Known rows, with every step that occurs:
Z, M: [ 1.22 -2.49  0.16  0.50  0.55 -0.13 -0.23  0.09  1.58 -1.83  1.80 -0.96
 -0.72  0.18  3.73  0.16  0.12  0.74]
B, Z, M, L, F: [-0.39  0.37  1.39  0.30  1.38 -0.22 -1.28  0.84 -0.66 -4.68  0.67 -1.29
  1.22 -0.34 -3.87 -0.03 -1.64 -1.35]
B, Z, G, L: [-0.03  0.13  0.19  1.14 -3.38 -0.30 -0.61  2.83 -2.34  1.82  1.75  1.23
  1.87 -2.74  0.06 -1.32  3.67 -0.44]
F, Z, B, L: [ 1.72  1.80  0.13  1.21 -1.49  0.33 -1.00 -0.89 -2.40 -1.28  1.46  0.73
  0.94 -1.63 -1.07  2.24  0.76 -1.48]
M, L, B: [ 2.61  0.40  1.17  1.56 -2.10 -0.05 -0.06 -0.03 -1.36 -2.81  1.92  0.02
  1.76 -0.53 -2.20  0.53 -2.28 -0.70]
F, Z, B: [ 0.68 -2.52 -0.03  0.43 -2.07  1.18 -0.37  1.85 -1.69  1.13  1.82  1.29
 -0.08 -1.38  0.85  3.53  1.20 -0.31]
Z, B, L, F: [ 0.32  0.01  0.35  0.88 -1.20  0.71 -1.40 -0.40 -1.26  0.39  0.89  0.66
  1.75 -0.71 -4.56  1.84 -0.94 -2.03]
L, F, Z, B: [-0.50 -2.84  0.00  0.02 -1.99  1.68 -0.81  2.21 -1.47  2.51  1.47  1.65
  0.46 -1.35 -2.09  4.22  0.87 -0.91]
G, Z, B, L, M: [ 2.60  0.70  0.18  1.84 -4.89 -0.39 -0.70 -1.65  1.18 -0.81  2.04 -0.91
  0.21 -0.88  0.82  1.13  1.48 -1.19]
Z, G: [ 0.47 -1.76 -0.12  0.15 -1.84  0.27 -0.24  3.45 -4.16 -0.32  1.55  0.90
  1.26 -2.49  1.46 -0.80  2.20  0.77]
F, Z, M, L: [-0.11  0.43  1.23  0.38  1.03 -0.71 -0.70  1.52 -1.24 -6.01  1.52 -1.00
  0.22 -1.12  1.39 -0.23 -0.20  0.12]
F, Z: [-0.29 -1.30  0.19  0.01  0.24  0.72 -0.83  3.18 -3.13 -0.64  1.17 -0.08
  1.03 -0.96  1.49  2.85  1.17 -0.10]
L, G, Z: [ 1.55  0.55 -0.12  0.94 -4.25 -0.71  0.13  3.91  0.46  0.39 -0.80  0.09
  2.38 -1.63  1.50  0.99  0.99 -0.72]
Z, B, L, G: [ 3.22  2.51 -0.72  1.67 -1.75 -0.42  0.47  0.36 -0.29 -0.45  0.31  0.87
  2.56 -2.17 -2.69  0.77 -0.45 -1.34]
B, Z, M, L: [ 1.49  1.79  1.58  1.00  1.74 -1.15 -0.62 -0.40 -0.92 -8.16  1.25 -2.14
  0.17 -0.45  0.18 -1.53 -1.25 -0.56]
B, Z: [ 2.21  0.58  0.76  0.99  1.37  0.03 -0.72  0.35 -2.62 -4.07  0.75 -1.93
  0.97 -0.02 -0.44  0.81 -0.47 -1.14]
M, L, F, Z: [-2.08 -0.26  1.00 -0.30  0.52  0.63 -1.48  3.85 -3.58 -2.14  0.65  0.05
  2.00 -1.26 -3.14  2.50 -0.03 -1.03]
G, L: [-0.41 -1.90  0.28  1.57 -2.47 -0.26 -0.66  2.21 -0.21  2.56  1.84  0.78
  1.58 -0.49  1.98 -0.18  1.43 -0.10]

Rows:
[ 2.67  0.17  0.38  1.28 -1.50 -0.02  0.00 -1.71  2.95 -0.30  2.17 -0.56
 -0.03 -0.36 -0.16  0.62  0.63 -0.86] | G, L, B, Z, M
[ 2.87  1.24  0.65  1.78 -2.45  0.30 -0.26 -0.65 -0.12  0.49  1.69 -0.17
  1.86 -0.60 -2.78  1.29  0.14 -1.80] | G, L, B, Z
[ 1.98  0.29  0.28  1.37 -5.19 -0.54  0.23  2.32  0.49 -0.38  0.26  1.28
  1.26 -2.20 -0.08  1.12  0.37 -0.96] | M, L, G, Z, B
[ 2.46  2.93  0.34  1.10  0.81 -1.33  0.55  1.57  0.36 -5.56  0.10 -1.15
  2.02 -1.76 -1.97 -1.17 -1.29 -0.75] | B, Z, M, L, G
[-1.72 -1.52 -0.17 -1.01 -1.72  1.19 -0.91  5.26 -4.80  1.64  1.07  1.63
  1.79 -3.28 -1.80  1.59  3.17 -0.01] | L, F, Z, G
[ 1.80 -1.33  0.20  1.91 -4.65  0.48 -0.02  0.45  1.17  4.20  2.51  1.49
  1.91 -0.60 -0.92  1.30  0.29 -0.61] | G, L, B
[-0.46 -1.82 -0.30  0.87 -5.14  0.05 -0.33  3.08 -0.28  3.47  2.96  0.58
  0.89 -2.50  1.68  0.31  4.61  0.44] | F, Z, G, L, M
[-0.55  0.01  0.15 -0.23  0.67  0.51 -1.18  0.68  0.48 -0.79  1.20 -0.24
  0.38 -0.94 -0.60  2.12  1.13 -0.75] | B, L, F, Z, M
[ 2.57  0.85  1.19  1.37 -3.78 -0.50 -0.01 -0.36  1.53 -2.63  1.70 -0.07
  0.87 -0.86 -0.49  0.33 -1.08 -0.67] | G, Z, M, L, B
[-0.98 -2.15  0.11 -0.58  0.61  0.81 -0.93  1.94  0.86  0.13  1.35 -0.17
 -0.06 -0.63  0.40  2.56  1.11 -0.08] | L, F, Z, M
[ 1.67 -0.34 -0.24  0.55 -2.91 -0.79  0.23  2.04  3.45 -0.29  0.21 -0.35
  0.36 -1.23  3.25  0.37  1.27  0.02] | L, G, Z, M
[-1.12  0.87  0.34 -0.05  0.38  0.92 -1.73  2.25 -3.15 -0.21  0.56  0.24
  2.24 -1.24 -3.39  3.24  0.78 -1.67] | B, L, F, Z
[ 3.40  0.11  0.43  0.93 -0.16  0.18  0.03 -1.92  2.09 -2.29  1.86 -1.28
 -0.27  0.03 -0.18  1.10 -0.30 -0.69] | L, B, Z, M
[ 2.75  0.24  1.02  1.33 -1.79 -0.20  0.11 -0.91  0.85 -2.93  2.29 -0.18
  0.75 -0.48 -1.23  0.14 -1.93 -0.34] | Z, M, L, B
[-2.69 -1.66  0.23 -0.01 -1.44  1.03 -1.43  4.29 -1.61  3.61  1.06  1.26
  2.08 -1.26 -2.10  3.15  2.01 -1.01] | G, L, F, Z
[-0.73 -1.64  0.58  0.16 -1.73  1.09 -0.92  2.21 -2.14  0.06  1.46  1.45
  0.78 -1.68 -2.92  3.25  0.23 -1.09] | M, L, F, Z, B
[ 2.57  2.94 -0.82  1.23 -1.85 -0.10  0.25  1.19 -0.93 -0.08  0.32  1.14
  2.59 -2.75 -3.00  1.81  0.37 -1.49] | F, Z, B, L, G
[ 1.54 -2.06  0.36  1.09 -4.93  0.31 -0.40  1.41  0.23  1.30  1.02  1.01
 -0.01 -0.97  2.56  2.07  1.12 -0.60] | G, Z, B
[ 2.18  0.45 -0.03  1.42 -2.95  0.20 -0.63 -1.38 -0.03 -0.90  2.53 -0.74
  0.17 -1.17 -0.26  2.09  1.53 -0.97] | F, Z, B, L, M
[ 0.88 -0.77 -0.02  1.32 -4.39 -0.32 -0.26  1.60  0.03  1.65  2.80 -0.32
  0.83 -1.90  0.66 -0.72  3.79 -0.08] | B, Z, G, L, M
[ 2.77  0.07  0.05  1.82 -2.91 -0.14 -0.52 -2.19  0.55 -1.29  2.53 -1.01
  0.19 -0.57  0.03  1.01  0.61 -0.84] | Z, B, L, M
[ 2.22 -0.86 -0.32  1.17 -5.51  0.04  0.33  2.35  1.25  2.07  0.27  1.48
  1.10 -1.94  0.75  2.05  1.01 -0.81] | L, G, Z, B
[ 2.12  1.90 -0.19  0.97 -2.81 -1.14 -0.04  0.79  3.13 -1.40  0.01 -0.41
  0.93 -1.58  2.25  0.03  1.25 -0.63] | B, L, G, Z, M
[-1.68 -0.90  0.32  0.41 -2.66  0.53 -1.20  3.33 -1.79  3.30  1.03  1.38
  2.50 -2.03 -4.02  0.16  2.29 -1.25] | B, Z, G, L, F
